(in the rows, 128 means zero)
Known rows, with every step that occurs
vamuk > lurud > mapir > bafopim: [ 87 114 128 176 100 103 134  77 147 127  92  70 130 135 189 147 127 114
 123  97 155 155  80 162 119 187 146 163 176 150 140 151 129 168]
gobe > batef > mapir > lurud: [ 96  89 146 150 127 132 131  90 144 116  69  68  97 160 169 161 132 140
 139 115 143 152  52 135 115 171 131 127 129 117 159 123 138 143]
bugo > gobe > batef: [128 100 132 125 136 117 103  92 141 132  77  72  82 152 162 125 130 102
 134  86 147 128  70 135 118 153 153 164 110 141 178 134 138 152]
lurud > mapir: [ 99 114 120 155  95 114 109  81 132 123  79  93 114 174 168 127 112 110
 122 114 165 164  71 128 132 171 152 156 161 143 155 125 136 146]
batef > mapir > kera > gobe: [101 117 134 165 122 144 121  87 119 115  64  96 121 170 131 161 114 130
 108 135 158 151  63 140 138 195 181 107 158 103 180  96 129 124]
tovu > kuvi > gobe: [153 133 137 122 114 139 106  88 112 146  82  83  90 133 178 155 140 101
 108 137 151 152  43 133 123 140 148 154 129  97 152 113 139 131]
vamuk > lurud > mapir > zoko: [ 98 132 139 178  97 100 129  76 154 125  98  94 121 159 180 161 125 116
 111  89 136 168  72 146 154 171 141 150 156 135 158 128 128 167]
tovu > kuvi > gobe > batef: [155 119 140 129 121 141  97  92 127 143  89  63  79 125 190 140 141 110
 132 131 147 139  34 129 128 129 133 167 124 111 152 123 140 139]
bafopim > mapir > kera > gobe: [116 116 124 173 124 140 107  82 117 132  84 100 102 175 130 160  85 126
  93 135 148 150  54 149 146 190 158 132 164 122 164 107 150 157]
bugo > gobe > kera > mapir > lurud: [ 95 106 123 124 134 134 107  78 102 119  47 109 103 185 162 180 122 123
 116 105 131 167  74 145 124 193 143 143 110 127 188 109 131 143]
batef > gobe > kera > mapir > zoko > badoli: [ 73 168 129 175 122 144 100  56 103 126  64 109 149 177 188 170 116 136
 131  97 118 172  63 144 172 161 137 127 122 139 188  97 116 149]
zoko > badoli: [110 129 143 145 110 143 111  77 124 134  77  80  99 151 181 127 121 100
 115  99 164 134  82 164 127 146 155 165 151 134 151 119 128 157]
kera > mapir > lurud: [102 117 146 159 122 135 122  76 116 111  53 110 100 182 164 182 114 114
  98 129 132 165  57 138 113 182 142 136 134 110 163 133 142 152]
bafopim > mapir > kera > gobe > batef: [116 101 128 179 130 141  97  86 135 131  91  79  93 164 142 145  84 135
 116 131 142 138  47 148 153 180 146 147 160 136 166 119 148 168]
bafopim > mapir > kera > gobe > kuvi: [129 104 121 173 130 130 103  82 126 138  84  92  89 200 124 179 103 129
 109 132 145 150  26 158 149 172 150 118 166 130 155 100 154 161]
badoli > zoko > mapir > kera > gobe > bugo > tovu: [126 146 154 170 121 133 102  91 157  91  41 110 108 144 110 132 134 146
 120  91 131 133 118 137 133 184 235 139 161 110 214 111 177 143]
gobe > batef > mapir: [101 108 131 139 113 129 109 100 149 122  73  73 110 169 164 142 140 135
 139 110 155 149  53 133 131 158 151 128 131 132 158 119 132 126]
zoko > mapir > kera > gobe > batef: [109  99 156 160 125 133  97  79 143 105  74  65  99 145 137 114 119 131
 134 113 143 130  62 144 129 179 171 177 155 115 174 123 145 161]
kuvi > gobe > kera: [123 118 116 115 108 113  99  84 116 129  70  75 121 128 185 164 149 126
 117 125 158 155  82 136 139 170 152 163 136 113 167  96 120 139]
tovu > bugo: [142 108 151 139 116 119 104  96 112 121  63 105 103 150 168 144 141  92
 111 119 143 155  89 141 105 153 175 134 149 118 166 119 141 133]
tovu > kuvi > gobe > batef > mapir: [135 122 137 123 116 152 102 103 128 147  79  69  91 146 181 155 147 135
 139 131 155 147  22 130 127 136 138 130 116 107 155 108 136 111]
zoko > mapir: [111 125 145 122 104 116 111  86 140 117  74  86 109 163 146 128 142 115
 117  96 154 151  69 141 110 162 168 171 136 116 153 125 147 146]
bafopim > mapir > lurud: [115 106 130 151 123 128 127  84 124 134  84  95  91 176 157 176 102 123
  99 118 140 162  54 147 117 175 122 139 137 120 141 125 154 167]
vamuk > lurud > mapir > kera > gobe: [101 109 137 195 111 128 121  69 136 124  81  96 110 142 154 141 102 122
  97 125 152 154  86 154 146 200 162 150 197 123 184 115 130 174]
bugo > tovu > kuvi > gobe > batef: [164 123 136 140 113 130  86  99 143 128  76  59  81 119 168 131 149 117
 140 104 141 135  58 122 124 129 152 155 127  94 165 120 148 148]
mapir > lurud > vamuk: [133 108 139 156 111 112 126  73 136 125  94 105  94 147 173 169 131 117
 118 117 137 161  66 130 110 188 137 152 151 126 164 126 145 178]
gobe > batef: [121 105 137 145 116 120 106  85 147 118  82  67  96 146 170 126 136 107
 131 110 146 140  63 136 132 149 145 163 139 135 157 135 136 153]
bafopim > mapir: [118 126 115 140 110 125 110  91 129 140  89  97 102 183 150 156 111 117
 102 113 150 160  54 148 134 162 143 142 139 141 140 120 152 151]
gobe > bugo: [126 119 151 123 110 119 112  81 126 118  65  94  92 167 153 143 129  97
 114 110 139 147  92 142 138 157 184 148 152 123 177 125 145 133]
kera > gobe > batef > mapir > lurud: [ 92 104 144 170 137 136 131  90 135 115  72  80 101 153 157 158 110 142
 145 128 149 144  34 132 124 178 146 116 141  98 167 119 136 148]
kuvi > gobe: [139 125 131 131 111 108 109  91 123 137  69  81 104 130 180 166 134 106
 102 124 164 141  72 128 117 160 156 153 132 104 158 120 132 148]
bafopim > mapir > lurud > vamuk: [126 114 121 162 109 120 118  82 136 146 104 114  88 176 167 185 105 137
 111 117 137 166  47 139 116 190 118 141 148 142 149 122 159 186]
lurud > vamuk: [136 128 125 149  98 110 108  81 143 132  97 110 105 157 169 150 140 112
 121 111 151 158  67 131 127 176 157 153 155 144 164 123 141 161]

Rows
[142 106 126 117 134 109 109  88 136 141  70  88  78 187 143 157 148  96
 126  87 151 141  51 146 115 145 160 141 115 134 170 117 144 147]
bugo > gobe > kuvi
[ 86 159 119 164 124 122 103  63 110 114  64 114 156 182 167 184 126 133
 126 112 105 189  56 118 171 175 141 112 116 129 192 102 124 135]
batef > gobe > kera > mapir > zoko
[102 150 133 166 111 133 112  82 129 145 102  90 106 187 180 166  96 123
 115  87 141 144  50 170 156 141 133 143 130 145 134 118 135 163]
bafopim > mapir > zoko > badoli
[126 111 159 154 128 133 112  71 114 108  58  96  92 158 133 146 105 105
 107 131 137 137  93 144 151 185 200 141 176 107 199 116 142 141]
mapir > kera > gobe > bugo
[ 96 140 117 130 122 116  98  82 116 117  63 114 124 201 160 185 127 119
 123  89 119 169  60 140 162 176 159 136  93 140 187 108 122 127]
bugo > gobe > kera > mapir > zoko
[116 113 131 136 116 120 103 109 142 137  65  69 105 144 183 165 140 140
 136 116 165 137  53 127 123 156 149 130 119 113 161 113 128 132]
kuvi > gobe > batef > mapir
[150 134 134 137 107 142 105  86 135 116  78  84  98 154 135 123 151 102
 121 100 138 160  69 130 126 143 171 139 143 100 162 115 155 133]
bugo > tovu > kuvi
[ 99 104 128 187 110 128 110  72 122 113  75  95 115 166 150 131  90 115
 115 135 159 152  72 130 145 199 169 146 184 125 179 114 132 153]
lurud > mapir > kera > gobe
[116 122 119 151 105 121  96  76 111 130  64 122 112 158 199 213 132 154
 121 136 138 172  59 127 130 204 128 149 136 122 178 104 127 168]
kuvi > gobe > kera > mapir > lurud > vamuk
[ 93 134 128 160 115 119 116  81 120 109  62  90 132 177 168 173 119 105
 116 116 143 156  51 148 116 184 161 142 140 137 142 153 133 137]
kera > mapir > bafopim
[100 117 130 162  95 115 123  78 149 133  87  96 109 150 175 136 126 115
 106 102 158 164  86 149 134 174 146 159 174 140 160 128 134 165]
vamuk > lurud > mapir
[ 99 137 150 160 116 130 107 101 141 143  78  60 111 146 212 175 125 143
 148  93 154 120  48 146 144 137 140 136 110 119 152 108 110 147]
kuvi > gobe > batef > mapir > zoko > badoli
[153 133 150 124 105 140  98  85 130 113  64  93  82 164 131 125 145  99
 127  96 126 154  89 133 140 138 194 136 152 101 180 119 162 123]
gobe > bugo > tovu > kuvi
[136  95 129 104 128 122  92  94 101 129  57 102 106 154 166 141 150 104
 129  97 141 156 104 146 117 168 178 142 124 132 192  96 129 127]
tovu > bugo > gobe > kera
[133 123 130 152 136 112 118  67 128 138  68  91 109 166 150 159 147 110
 127 111 137 163  47 124 126 143 141 116 135 126 175 108 147 156]
batef > gobe > kuvi
[106  98 134 142 112 141 122  85 126 116  61  81 116 176 144 162 135 129
 100 121 153 155  80 142 129 188 166 117 145 119 172 101 132 118]
batef > mapir > kera
[ 96 121 142 133 111 106 121  84 137 110  78  60 131 147 157 140 142 113
 133  89 150 144  65 153  98 175 166 178 139 130 130 147 141 148]
zoko > mapir > bafopim
[113 150 136 137 111 129 120  95 160 117  73 106 117 147 157 135 155 130
 111 100 154 157  73 145 114 160 177 161 127 139 160 125 163 136]
badoli > zoko > mapir
[103 113 128 137 118 128 105  79 102 120  44  97 116 157 190 205 127 141
 107 137 139 169  67 135 128 190 133 146 127 101 172 106 126 149]
kuvi > gobe > kera > mapir > lurud
[103  90 126 163 102 125 111  70 124 112  73  80 111 175 162 133 111 116
 108 123 154 161  89 135 134 189 153 157 173 142 170 116 132 149]
lurud > mapir > kera
[106 107 125 129 131 120  90  94  87 122  41 105 129 171 178 173 134 109
 138  98 130 158  86 158 106 187 179 134 122 152 178 123 125 119]
tovu > bugo > gobe > kera > mapir > bafopim
[157 133 153 108 115 137 103  85 107 144  71  92  74 143 172 157 134 101
 115 132 137 148  62 135 134 138 175 149 139  99 171 116 147 120]
tovu > kuvi > gobe > bugo
[114  79 134 130 136 139 105  94 135 128  60  69  90 174 149 145 131 132
 127  94 146 130  77 142 122 180 158 129 111 139 192 109 130 129]
bugo > gobe > batef > mapir > kera
[ 75 153 133 159 104 144  96  68 114 111  71  99 134 190 191 170 121 128
 128 101 132 164  62 166 174 160 149 150 131 143 160 105 111 139]
gobe > kera > mapir > zoko > badoli
[113 127 138 150 116 104 113 107 147 130  79  68 118 152 190 188 137 142
 141 104 142 139  40 121 144 150 143 121 100 106 159 114 122 132]
kuvi > gobe > batef > mapir > zoko
[ 84 109 117 166  99 103 122  82 131 115  85  68 135 161 180 138 113 107
 138 108 160 156  66 141 117 186 151 161 163 154 134 147 128 147]
lurud > mapir > bafopim
[107  92 138 174 101 126 121  66 141 126  78  84 105 150 168 141 123 120
  91 111 148 160 102 154 137 192 147 157 185 139 173 117 133 169]
vamuk > lurud > mapir > kera
[149 149 150 145 115 141  99  85 124 115  66 105  85 156 116 122 124 103
 135 110 129 148  71 131 151 146 212 128 165  84 191 117 162 130]
kera > gobe > bugo > tovu > kuvi
[119 115 139 161 125 139 103  81 115 129  70 107  89 187 124 162  79 124
  97 131 136 142  73 153 161 188 185 131 173 124 182 110 156 149]
bafopim > mapir > kera > gobe > bugo
[102 154 140 165 111 114 112  83 128 109  70 116 122 199 163 185 121 105
 107 109 125 166  46 132 149 165 157 130 120 125 161 131 135 133]
kera > mapir > zoko
[132 139 144 153 126 107 103  76 132 118  40  99 112 148 128 133 131 114
 128  83 120 149 117 108 133 159 192 114 146 103 212 116 158 153]
batef > gobe > bugo > tovu
[ 83 131 149 165 114 139 114  92 147 126  87  66 114 172 191 150 126 135
 154  87 145 133  48 156 153 139 144 132 121 136 150 114 114 139]
gobe > batef > mapir > zoko > badoli
[115 100 153 132 111 131 108  74 132 107  65  72 106 162 139 132 140 121
 102 103 145 149  87 149 115 179 170 175 146 119 167 114 144 147]
zoko > mapir > kera
[113 105 136 164 129 137 115  86 129 120  64  87 109 195 126 179 134 134
 123 132 155 150  36 147 141 178 173  97 160 111 176  87 134 127]
batef > mapir > kera > gobe > kuvi
[150 150 149 141 124 140 101  68 120 127  55 103  97 151 126 125 138 109
 133  95 109 160  88 112 138 140 182 114 144  96 207 109 165 137]
batef > gobe > bugo > tovu > kuvi
[134  64 153 133 143 140  97 105 118 130  45  84  85 168 158 146 135 123
 132  98 136 131  96 145 102 171 173 115 117 136 204 102 135 120]
tovu > bugo > gobe > batef > mapir > kera
[120 134 150 145 120 121 111  82 123 117  67 106  96 159 139 142 108 101
 121 123 147 139  74 137 148 167 203 138 166 107 186 124 143 139]
kera > gobe > bugo
[ 91 161 150 174 110 141 107  78 121 122  68 108 115 194 184 171 105 110
 112  97 134 149  53 160 151 150 154 142 128 132 155 125 125 150]
kera > mapir > zoko > badoli
[123 135 148 138 130 119 115  66 118 130  55 104 106 155 151 142 123 105
 119 110 127 154  95 120 136 158 175 126 143 119 201 120 151 144]
batef > gobe > bugo
[151 129 147 132 108  96  94  96 133 121  38  87  91 137 154 158 136 113
 120  90 143 128 116 119 125 157 203 142 141  88 189 118 148 149]
kuvi > gobe > bugo > tovu
[163  91 145 122 141 108  96  99 117 143  55 104  74 181 154 156 153  89
 131  91 141 141  68 148  95 138 174 122 122 131 179 110 146 140]
tovu > bugo > gobe > kuvi
[ 89 142 122 147 103 120 101  75 120 101  71 106 140 195 172 184 134 125
 120 115 120 183  56 139 173 175 153 135 125 131 166 109 121 125]
gobe > kera > mapir > zoko
[136  98 141 134 121 163  99  93 123 139  72  59  87 145 175 160 140 139
 124 139 145 142  42 135 131 155 140 131 127 107 167  97 133 114]
tovu > kuvi > gobe > batef > mapir > kera
[ 96  88 130 194 117 127 100  75 137 108  82  73 103 159 160 116  91 125
 137 133 153 141  62 131 152 188 155 160 179 138 177 121 132 164]
lurud > mapir > kera > gobe > batef
[111 112 115 134 120 126 100  73 113 130  64 134 100 184 171 187 128 139
 128 105 127 169  68 138 123 208 139 146 121 147 195 109 135 162]
bugo > gobe > kera > mapir > lurud > vamuk
